In the rows, 128 means zero.
Known rows, with every way that one mark hangs from another
{luzizaf kufof}: [130 114 152 103 103 126  99 123 130 136 161 105 108 125 193 124 107 121
  90 131 132 114 128 134 123]
{pide luzizaf}: [146 121 161 114 118 128 116 136 138 157 150 130 108 119 182 123 115 141
 125 131 125 129 126 145 129]
{donanuk {kovop {gali gito} gobuf {pide luzizaf}}}: [129 141 165 150 133 137 118  80 132 123 137 150 108  64 212 156 120 199
 155 143 139 125 109  96 143]
{liramub buzub {tevub gali}}: [133 106 126 100 129 115 106 105 106 141 156 121  93 111 162 120  99 128
 143 140 106 110  97 127 108]
{donanuk {kovop {gobuf luzizaf}}}: [129 140 141 136 115 130 152 126 110 121 154 162 140 118 199 141  90 138
 114 144 136 150 114 127 131]
{gali gito {kovop donanuk gobuf {pide luzizaf}}}: [138 149 159 149 137 122  94 111 124 137  94 173 132  82 171 156  95 179
 105 143 127 133 112  81 120]
{liramub buzub {tevub {gali gito {kovop pide}}}}: [107 124 132 119 154 102  93  87 100 138 115 139  93  80 159 137  95 172
 129 141 129 120  82  96 115]
{gobuf {kovop donanuk gali pide} {luzizaf kufof}}: [124 111 136 106 150 141 123  87 153 168 132 206 138  53 251 119 122 169
 105 112 122 124 129 115 135]
{tevub {gali gito {kovop donanuk}} {liramub buzub}}: [111 109 125 138 170 100 105  80  98 130 146 134  95 101 204 121  77 195
 109 120 100  82  83 108 107]
{donanuk kovop}: [123 122 149 117 103 128 142 123 108 120 157 121  98 121 186 132  74 154
 128 131 129 120 101 141 136]
{kovop donanuk {gali gito} {gobuf {luzizaf pide}}}: [152 136 150 139 139 138 101  95 153 136 131 214 127  85 193 121 126 207
 147 137  85 129 131  97 138]
{liramub buzub {tevub {gali gito {kovop gobuf}}}}: [118 146 123 128 139 100  90  91  83 107 136 116  91  85 153 142  99 145
 121 140 126 126  93  97  90]
{gito {gali {kovop donanuk gobuf {pide luzizaf}}}}: [155 139 151 125 127 146  90 122 118 132 118 178 145  77 163 127 111 143
 100 143 118 136 107  89  92]
{gobuf {kovop donanuk gali} {luzizaf pide}}: [142 119 144 110 141 140 135 107 161 158 140 225 109  75 221  98 118 192
 154  99  81 132 128 131 136]
{gito {gali {kovop gobuf}}}: [133 152 145 113 114 133 104 128  98  99 154 127 127 102 145 116 116 123
  96 131 127 139 115 121  85]
{tevub {gali gito {kovop pide}}}: [ 95 121 150 109 157 124 107  89 117 137 118 156 101  80 181 128 114 202
 114 126 136 122  95 114 133]
{kufof luzizaf}: [131 114 153 105 136 141 118 129 138 148 152 143 112 133 161 119 100 129
 112 144 119 135 128 137 122]
{gali gito {kovop donanuk}}: [122 130 137 128 129 115 110 117 107 132 113 140 100  97 160 136  80 198
  97 127 115 111 109 116 125]
{luzizaf kufof pide}: [146 119 175 101  95 130  83 125 151 131 158 130  91 134 198 111 109 129
 114 128 113 123 124 122 128]
{liramub buzub {tevub {gali gito kovop}}}: [111 125 122 114 144  98  95  94  90 129 134 112  71  82 161 129  96 169
 120 134 125 117  87 115 107]
{buzub liramub}: [126 111 162 125 117 116 105 125 133 148 164 124 112 149 189 133  82 152
 132 113 121 119 128 148 119]
{liramub {tevub {gali gito kovop}}}: [114 126 132  97 138 114  94  96 110 137 123 126  73  67 166 132  97 183
 117 122 131 130  80 117 114]
{gito {gali {kovop donanuk gobuf pide}}}: [141 142 143 122 124 143  97 118 106 115 120 177 156  93 144 126  98 141
 100 140 112 127 102  87  91]
{kovop donanuk {gali gito} gobuf {pide luzizaf}}: [149 134 160 144 142 142  91  84 147 149 114 178 132  68 188 147 129 199
 147 147 107 111 123  85 136]
{tevub {gali kovop}}: [106 109 140  96 142 130 127 110 110 134 151 134  91  96 184 110 113 158
  98 110 125 130  98 145 105]
{pide {luzizaf kufof}}: [147 114 162 106 108 130  95 125 141 155 159 107  97 109 215 125 119 125
  90 134 140 121 132 136 125]
{tevub gali {liramub buzub}}: [117 100 139 123 154 111 115  97 118 136 182 125 115 139 201 108  99 134
 134 124 103  89  95 134 110]
{kovop {gali gito} {gobuf luzizaf}}: [124 143 141 136 148 133 117 101 136 134 148 168 137  85 188 134 141 182
 131 140 126 136 139 121 136]

Rows
[119 130 152 105 130 138 103 126 116 128 133 153 133  98 150 110 109 149
 105 132 132 135 105 120 107] : {gito {gali {kovop pide}}}
[140 120 131 102 120 137 105 127 102 127 136 145 114  92 155 106  95 163
  91 126 105 113 102 124  97] : {gito {gali {kovop donanuk}}}
[117 138 145 127 137 104  73  82 108 126 140 126  91  86 191 153  83 173
 123 113 134 136  93 104  89] : {buzub {liramub {tevub {gali gito {kovop gobuf}}}}}
[139 124 162 128 114 146 120  95 141 114 172 167 108  81 252 117 122 152
 117 127 124 150 118 109 124] : {donanuk {kovop gali {gobuf {luzizaf kufof pide}}}}
[124 147 144 121 141 141 113 129 119 129 131 198 176  92 162 116 123 133
  94 144 143 164 117 107 101] : {gito {gali {kovop {gobuf luzizaf} pide}}}
[127 140 155 131 137 136 126 133 141 146 131 202 183 124 169 139 115 122
 123 150 133 154 132 111 132] : {kovop {gobuf luzizaf} pide}
[127 163 162 140 133 116 107 127 132 121 122 186 123 106 177 127 109 174
 112 133 124 165 125 106 124] : {gali gito {kovop {gobuf {luzizaf pide}}}}
[141 129 131 132 139 135  95  82 134 141 144 164 131  66 224 137 130 183
  90 143 117 114 140  97 127] : {kovop donanuk {gali gito} {gobuf {luzizaf kufof}}}
[127 139 150 141 125 132 118 124 115 124 107 178 154 110 150 144  88 137
 102 130 117 137 107  92 100] : {gali {kovop donanuk gobuf pide}}
[103 141 137 151 164  96 103  84  95 103 162 117 109 111 194 131  98 156
 112 125 122 105  93 103  91] : {tevub {gali gito {kovop gobuf}} {liramub buzub}}
[131  97 144  99 126 118  89  99 130 157 161 133  94 114 198 132  86 153
 145 109 116 121  92 134 108] : {buzub {liramub {tevub gali}}}
[153 110 153 102 125 144  74 116 126 152 127 149 116  65 208 115 113 151
  65 137 132 120 108  98 101] : {gito {gali {kovop donanuk {pide {luzizaf kufof}}}}}
[146 129 161 135 121 134  90 117 128 141 116 153 137  85 204 145 104 125
  65 134 137 136 115  83  94] : {gali {kovop donanuk gobuf {pide {luzizaf kufof}}}}
[122 137 140 136 129 133 120  77 117 115 163 137 106  61 250 143 119 183
  93 142 152 130 125 110 139] : {donanuk {kovop {gali gito} {gobuf {luzizaf kufof}}}}
[128 155 139 142 123 117 106 114 101 110 116 144 116  99 155 148  84 174
  96 132 114 122 113  98 110] : {gali gito {kovop donanuk gobuf}}
[129 133 156 126 125 134 105 121 143 144 141 178 174 117 207 139 120 104
  88 151 147 147 137 102 127] : {kovop {gobuf {luzizaf kufof}} pide}
[111 115 142 111 143 101  80  87 115 148 138 120  72  81 198 142  76 197
 122 106 133 129  85 123 105] : {buzub {liramub {tevub {gali gito kovop}}}}
[149 124 134 123 117 133 107 121 127 142 144 168 152 112 210 134 105 119
  73 147 121 128 135 106 117] : {kovop donanuk {gobuf {luzizaf kufof}}}
[108 123 156 133 133 135 126  79 126 124 136 145  99  73 200 143 102 221
 151 135 132 111  99 113 157] : {donanuk {kovop {gali gito} pide}}
[111 121 158 111 164 127 101  94 129 158 119 158  88  65 200 128 126 202
 114 130 141 129  99 117 135] : {tevub {gali gito {kovop {pide luzizaf}}}}
[101 122 139 104 148 120 110  95 106 129 139 128  75  81 184 122 113 198
 105 120 129 120  99 135 125] : {tevub {gali gito kovop}}
[114 146 156 148 129 136 122  73 119 104 138 148 120  77 193 157 109 195
 155 142 132 119 104  95 142] : {donanuk {kovop {gali gito} gobuf pide}}
[ 97 119 135 138 170  97 107  86 102 124 158 113  91 108 202 118  93 177
 112 117 122  97  88 122 106] : {tevub {gali gito kovop} {liramub buzub}}
[123 137 151 142 126 136 148 121 120 128 136 195 164 112 197 149  89 139
 126 150 144 154 109 109 139] : {donanuk {kovop {gobuf luzizaf} pide}}
[147 142 134 116 115 139 101 123  95 107 141 150 131  97 147 119 101 139
  92 132 106 124 108 106  82] : {gito {gali {kovop donanuk gobuf}}}
[137 123 113 123 132 114 108  98  82 118 134 144 108  91 153 133  89 122
 111 133 103 121  85  92  70] : {liramub buzub {tevub {gali {kovop donanuk gobuf}}}}
[149 130 155 129 116 131 102 126 135 129 130 190 130 102 215 118 102 134
  68 127 112 155 122  94  98] : {gali {kovop donanuk {gobuf {luzizaf kufof pide}}}}
[108 128 137 146 158 108 119  98 101 109 174 125 125 123 195 120  99 114
 106 114 117 119  92 113  75] : {tevub {gali {kovop gobuf}} {liramub buzub}}
[109 162 160 145 131 117 103 114 115 113 109 151 138 106 151 152 100 160
 111 139 142 140 116  93 120] : {gali gito {kovop gobuf pide}}
[132 129 156 136 143 121 101 115 131 160  92 165 114  76 180 143  92 204
 106 135 127 123 107 101 136] : {gali gito {kovop donanuk {pide luzizaf}}}
[139 113 142 131 141 150 108  92 149 153 138 199 169  75 220 132 133 148
  95 141 120 129 131  89 118] : {kovop donanuk gali {gobuf {luzizaf kufof}} pide}
